Each row was made from one path, in order. Every step used is in the known rows, and no mark comes twice. Write each row's path.
(in the rows, 128 means zero)
Known rows:
d m k y: [143 117 120 133 125 131 155 128 153 162 126 115 121 149 115 128 131 162
 122 129 154 124 123 131 111 105 116 124 144 129 137 137 128 117 147 143
 130 138 122 114 128 124 135 134]
m d q v t c r: [140 150 148 131 149 145  80 150 141 232 136 128 124 117 124 110 112  89
 115 171 156 131 133 131 181 101 118 120 150 141 116 130 157 114 114 136
 126  76 126 139 135 113 109 138]
t c r s m k y: [147 127 132 130 128 137 147 126 154 173 121 127  99 129 120 123 112 158
  74 174 146 130 128 123 161  97 108 124 140 137 151 180 126 136 165 129
 144 140 120  85 130 104 139 140]
d q u b: [133 114 128 122 137  88 108 123 128 171 121 110 159 130 116 124 121 109
 148 144 135 129 132 115 125 115 132 118 130 128  98 107 148 118 121 129
 128  93 131 156 126 127 111 148]
p n k y: [130 117 135 155 138 130 148 134 139 111 132 126 144 115 112 124 137 157
 118 166 141 130 120 129 121 115 115 121 143 132 159 125 152 133  93 135
 138 118 132 136 131 122 140 130]
v t c r s m: [137 136 133 128 144 143 122 130 124 203 128 133 102 121 146 122 111 136
  89 190 124 127 126 125 201 109 115 122 154 137 140 171 124 142 168 135
 136 140 122 105 139 104 138 136]
n v t c r s m k: [149 135 134 119 140 159 111 142 146 252 125 132  93 108 119 107 106 124
  80 235 130 128 129 118 184 101 111 109 145 138 134 177 128 141 182 136
 141 153 130 100 130 109 144 154]
c r s m d q: [145 140 139 112 143 133 105 120 127 174 122 128 108 141 120 117 112 123
 125 171 109 127 132 115 220 102 112 131 136 142 144 133 140 138 159 124
 126  97 116 119 139 117 148 135]
g q: [130 134 131 126 135 129 125 126 124 156 131 122 135 129 124 126 126 112
 148 127 129 125 130 127 138 130 126 126 132 129 123 122 135 124 120 126
 126 122 120 135 133 155 133 127]
m s: [123 123 125 123 130 128 122 133 117 109 127 136 126 129 123 131 121 116
 126 140 123 136 131 123 123 137 127 126 149 133 128 116 121 119 162 134
 128 135 124 125 127 124 133 134]
p n k m: [140 120 132 138 140 139 135 125 135 142 125 129 142 140 113 126 133 141
 120 182 117 136 113 121 135 116 130 121 127 131 148 131 152 135 101 136
 124 131 133 141 130 119 155 129]
k n v q: [139 123 135 123 112 142 167 154 135 133 137 133 129 105 108 116 134 126
 146 175 120 134 131 119 122 133 115 115 145 134 125 128 148 131 127 133
 122 133 132 141 132 136 146 158]
b u q v t: [135 132 119 147 111 157 116 148 132 234 132 127 142  87 122 127 115 155
 164 141 171 128 138 127 124 124 126 128 158 132 110 123 147 113 126 130
 127 116 132 162 117 124 106 109]
r c: [126 128 126 125 129 126 124 127 130 153 127 127 134 118 150 124 117 122
 113 133 120 124 133 134 124 126 129 125 133 127 121 121 128 127 118 124
 144 131 126 132 135 124 116 126]
m s r c: [121 125 127 130 129 117 108 127 123 143 126 147 121 123 144 127 107  92
  98 153 109 130 137 121 129 107 135 138 163 134 125 116 113 117 172 128
 144 134 115 124 135 117 123 135]
p n: [130 128 133 135 140 117 105 130 129  98 135 133 148 125 123 126 129 118
 124 146 121 129 129 125 131 120 122 128 134 128 147 110 146 131 113 125
 132 114 131 127 133 130 132 122]
k m d q v t: [146 144 131 133 139 148  89 146 143 246 124 133 140 152 121 119 116  97
 147 156 149 130 135 132 143 116 122 122 133 146 105 125 157 109 108 135
 114 100 121 159 129 108 130 137]
q d m k: [138 120 124 126 133 132 133 129 148 157 129 117 125 134 106 127 123 130
 130 126 130 114 126 115 130 107 122 123 140 124 132 148 146 118 147 134
 124 180 125 121 124 131 133 125]
b u q: [132 120 119 137 113 139 134 131 125 177 127 122 127  98 117 131 119 173
 157 121 142 132 131 127 124 130 135 129 142 127 117 115 137 121 140 127
 126 107 131 145 129 132 111 105]
q d m k n j: [142 113 131 118 117 122 163 138 152 118 134 122 133 121 100 131 103 167
 131 144 110 126 120 114 131 108 115 122 152 127 131 139 157 124 122 137
 115 181 125 122 126 113 151 138]
p n d q v t: [133 143 129 144 155 142  74 145 134 193 137 135 151 112 121 122 125 100
 150 198 143 115 132 117 164 116 111 122 158 134 138  97 182 126  85 131
 128  99 127 156 129 122 129 115]
t c r s m d q: [146 147 144 123 157 133 112 124 129 179 121 123  98 139 118 113 103 127
  95 177 120 131 132 120 205 102 114 123 139 143 148 149 140 138 161 129
 132  88 118 110 145 111 138 136]
q d: [125 121 131 132 129 126 121 132 133 114 130 131 132 114 120 130 124 112
 135 115 124 118 133 120 133 128 124 128 132 128 129 142 144 123 129 122
 123 167 128 133 127 127 125 127]
v t c r s: [139 134 134 127 142 139 118 137 132 207 136 137 107 111 146 123 115 114
  96 190 121 127 128 131 193 118 127 122 156 128 114 155 136 120 153 140
 137 130 125 107 137 105 123 130]
b u: [127 129 125 126 116 138 120 127 127 155 129 129 123 121 121 128 123 147
 135 119 140 132 123 125 116 132 138 129 132 128 128 133 135 127 129 127
 128 114 135 134 126 126 115 104]
q d m k n p: [142 121 126 101 122 123 148 135 159 128 144 130 117 123 101 131 137 169
 123 147 118 119 131 109 127 111 118 128 144 124 140 144 149 135 101 134
 120 187 123 125 119 115 132 137]
g q v t c r s m: [145 155 139 129 145 156 112 132 128 227 130 128 118 117 137 117 107 109
 109 191 153 125 134 115 200 107 106 124 162 141 144 178 140 131 152 131
 134 137 117 126 125 130 146 138]
d m s r c t: [130 116 127 149 131 123 122 129 123 155 131 135 130 124 165 123 109 103
 105 168 125 126 126 123 173 105 133 133 186 130 149 120 110 111 181 144
 143 130 108 119 137 113 125 142]
d q u: [136 123 134 136 129  91 112 128 120 175 126 120 141 137 112 126 120 127
 151 134 128 125 132 116 130 128 127 120 129 126 128 118 150 121 112 133
 131 102 130 152 125 129 125 142]
k m d q: [144 133 133 124 141 131 108 131 135 188 119 128 128 165 117 122 120 114
 140 139 119 135 129 130 142 123 130 124 117 140 113 115 146 118 122 132
 113  90 120 141 141 116 135 134]
d m s r: [132 126 125 130 136 120 125 120 118 120 129 134 110 154 125 131 121 115
 115 148 121 129 123 111 145 101 132 140 176 133 149 130 107 118 205 147
 123 133 114 119 130 121 149 141]
v q: [126 126 125 129 130 143 156 140 123 153 136 122 134 124 125 129 128 109
 150 126 128 123 129 128 128 132 128 126 142 131 126 118 145 129 126 133
 129 132 123 135 135 144 131 127]
r s: [138 133 124 129 132 131 139 123 130 134 126 133 120 127 129 130 121 132
 123 153 118 126 135 123 142 134 127 129 136 126 126 142 134 122 144 129
 135 139 125 117 124 119 140 125]
j n v q d m k y: [154 109 133 140 123 188 178 158 154 182 140 115 117 114  99 119 120 104
 147 163 158 107 131 113 110 101 108 114 162 133 160 150 156 130 154 148
 125 185 131 139 133 141 150 160]
v q g: [126 134 129 133 135 140 160 148 128 128 136 139 125 120 127 128 123 105
 156 127 118 105 133 125 136 131 119 126 143 126 117 129 151 127 138 138
 124 147 123 145 135 142 121 122]
v t c r: [128 129 138 127 138 138 107 142 130 201 138 130 117 111 145 122 121 111
 101 163 132 130 120 136 179 112 128 121 149 131 117 141 131 125 138 138
 131 119 128 118 141 115 111 132]
k m d q v: [150 146 135 127 137 140 103 133 144 184 117 128 137 157 110 119 117 106
 141 141 148 134 134 123 131 118 123 127 119 142 122 127 153 110 109 129
 113  93 124 153 124 113 139 140]
c r s: [142 128 132 110 125 132 125 121 132 139 131 136 115 119 135 128 123 114
 119 168 111 126 127 116 198 117 126 135 141 125 129 142 133 121 154 129
 132 134 125 109 125 116 140 132]
v t c r s m d: [131 142 137 121 154 143 109 138 128 207 130 136 102 116 138 116 105 123
  88 188 123 134 130 131 201 105 115 124 151 149 130 168 129 137 169 129
 130 104 119 104 145 103 133 136]
r s m: [136 135 124 129 133 134 142 117 122 132 118 130 116 138 128 128 118 155
 116 153 121 126 133 118 148 126 115 129 133 134 151 158 123 145 161 125
 135 148 121 117 125 119 154 129]

Write each row's path:
[132 109 129 154 121 144 136 132 133 199 122 142 131 118 151 122 111 106
  98 203 118 138 117 122 164 109 143 127 163 133 135 139 122 117 147 140
 141 144 112 135 131 102 135 149] | n k m s r c t
[126 122 133 156 118 124 115 133 139 172 132 139 138 104 166 119 114  99
 104 153 127 122 131 131 167 105 135 137 148 126 134 129 121 123 125 123
 149 120 115 125 135 118 109 134] | s r c t
[122 109 125 114 131  89 119 125 130 138 123 117 159 115 125 126 122 112
 134 141 138 134 128 118 111 118 134 124 127 130 100 132 132 119 133 124
 126 104 135 146 120 124 114 149] | q u b
[121 136 131 121 140 131 119 130 125 128 122 128 124 134 120 121 119 138
 119 128 130 134 129 129 136 116 115 129 120 148 145 144 121 145 147 117
 120 101 122 125 136 127 137 133] | s m d
[138 133 122 140 109 149 131 133 134 170 127 123 136  91 111 128 116 164
 158 125 170 132 136 117 113 126 129 133 144 129 128 127 145 114 126 125
 125 109 134 156 111 129 114 109] | b u q v
[144 103 115 147 111 140 154 137 156 197 128 113 124 104  97 132 117 190
 158 111 164 119 131 120 110 107 120 126 161 128 129 138 153 106 157 135
 124 155 126 137 127 125 115 108] | b u q d m k y
[138 153 147 131 151 148  84 145 134 228 129 124 118 127 124 109 108 109
 107 170 158 131 132 126 190  93 107 120 148 151 143 146 147 136 131 131
 125  86 123 139 137 113 123 143] | s m d q v t c r
[129 116 124 124 139 127 129 129 117  98 129 127 124 134 119 133 119 120
 135 130 121 122 127 112 137 127 122 125 172 132 145 136 133 113 182 143
 117 178 122 128 128 122 143 135] | q d m s
[141 125 119 121 131 135 139 125 142 169 128 114 121 148 112 125 128 144
 124 137 134 124 122 122 124 106 127 124 135 125 132 133 130 124 145 140
 130 141 125 115 125 133 137 127] | d m k
[125 133 130 144 145 136 120 145 128 195 133 129 122 117 139 123 119 125
 105 151 138 130 129 142 123 131 129 115 144 132 113 139 131 126 126 138
 135 123 128 126 140 118 111 128] | v t c
[132 121 124 125 126 121 109 124 128 167 119 149 121 148 148 130 107  92
  98 160 105 135 129 120 129 108 140 139 155 138 120 127 111 114 177 131
 132 143 113 127 136 102 137 142] | k m s r c
[131 123 122 121 141 127 136 124 113 114 128 124 120 148 125 132 123 134
 128 143 126 132 123 119 135 128 126 125 165 131 144 120 118 117 181 149
 123 139 121 123 130 124 146 136] | d m s
[145 135 132 118 134 140 131 122 144 180 122 126  97 128 117 120 107 141
  76 182 126 130 126 115 175  99 118 124 131 132 145 175 130 141 166 126
 142 144 123  87 128 114 138 134] | t c r s m k
[138 140 135 141 140 122 122 135 132 136 127 137 121 141 122 124 122 121
 148 134 114 104 134 121 148 127 116 123 131 121 120 117 150 123 128 139
 126 133 125 148 135 127 116 123] | d q g
[144 135 137 121 138 132 133 121 133 143 130 131 103 116 134 123 115 121
  91 173 120 131 126 122 184 119 129 127 144 126 132 158 132 123 154 134
 136 125 128 100 132 110 133 131] | t c r s
[141 138 137 122 139 135 135 116 125 140 123 128  99 126 135 123 112 144
  82 173 124 130 125 115 188 111 116 126 142 135 157 175 121 144 170 129
 134 134 124  99 132 110 145 136] | t c r s m
[151 126 131 107 102 130 139 128 152 146 126 141 114 131 111 123 123 161
 100 188 105 135 128 109 186  94 106 135 130 131 140 164 133 139 149 118
 133 152 120  95 122 109 151 143] | c r s m k n
[128 125 137 129 144 117 118 130 125  90 135 126 151 114 123 131 101 131
 128 155 114 130 122 126 139 124 123 124 145 131 152  98 152 139 106 130
 127 116 131 131 135 123 146 125] | p n j
[135 137 135 104 138 136 116 122 129 139 124 135 109 126 126 121 113 124
 110 169 113 132 129 118 206 104 114 137 133 145 146 155 125 139 173 119
 124 108 119 108 132 114 150 136] | c r s m d
[136 147 134 128 130 141 119 128 133 149 130 122 143 123 119 123 124 103
 148 129 158 125 135 119 127 125 119 130 135 132 133 137 143 117 108 124
 125 125 123 147 115 152 136 132] | g q v
[133 108 135 163 134 134 115 135 135 167 128 147 148 118 147 119 112  98
  93 221 112 138 119 119 168 103 137 128 169 134 155 120 139 121 130 137
 145 130 116 135 136 103 140 143] | p n k m s r c t
[133 152 135 146 147 148 111 145 132 218 135 123 136 115 129 118 114 101
 125 153 168 126 137 132 124 126 119 116 152 136 118 148 148 115 109 135
 132 121 123 144 128 141 119 132] | g q v t c
[133 122 128 129 137 126 136 123 129 117 129 119 125 132 122 131 126 132
 137 116 127 114 124 116 146 119 122 127 151 127 143 146 138 122 150 137
 117 169 127 132 129 127 140 128] | q d m
[132 126 114 112 140 143 136 125 141 172 128 117 112 130 112 128 129 145
 128 167 131 120 115 117 142 110 127 126 140 128 131 133 140 129 145 137
 120 127 123 114 129 128 139 118] | n d m k
[149 141 130 143 136 153 131 138 132 219 126 128 114  92 136 122 103 154
 112 193 155 128 139 117 198 103 106 127 168 140 141 165 134 130 167 133
 133 136 122 129 124 108 137 142] | u q v t c r s m
[129 121 128 134 137 116 119 125 123 106 131 137 113 138 119 133 117 102
 122 135 117 119 127 103 150 101 128 139 181 133 150 144 123 112 206 141
 118 172 114 124 128 119 148 139] | q d m s r
[127 130 137 129 140  96 102 130 117 173 119 120 137 143 103 120 111 137
 140 133 132 131 135 117 138 116 114 122 122 146 145 132 144 139 130 122
 124  77 124 151 133 128 135 148] | s m d q u
[140 131 132 111 128 136 127 114 125 135 123 133 110 131 137 127 119 137
 112 168 114 126 125 111 206 107 115 135 139 134 155 159 122 143 170 125
 130 144 122 108 128 115 153 136] | c r s m
[140 108 137 162 117 178 142 141 131 199 128 145 128 118 154 121 104  93
  95 214 123 136 118 121 159  98 142 131 160 133 151 139 116 129 137 143
 142 145 116 141 134 104 137 157] | j n k m s r c t
[154 125 132 107 108 150 119 148 153 221 129 147 108 109 113 110 122 139
 106 242 108 133 131 109 193  96  99 117 144 137 126 167 134 140 166 128
 132 162 127 108 125 105 155 164] | c r s m k n v t
[147 106 123 127 102 133 168 142 150 167 135 116 132  89  88 134  94 214
 160 138 125 129 122 112 126 111 122 123 165 126 122 125 165 117 135 135
 112 159 127 138 127 117 132 114] | b u q d m k n j
[136 155 139 149 157 144  95 153 140 227 131 125 130 123 116 111 109 105
 118 157 163 130 141 138 126 119 119 114 146 142 114 129 159 114 104 136
 130  81 126 147 134 117 109 133] | m d q v t c
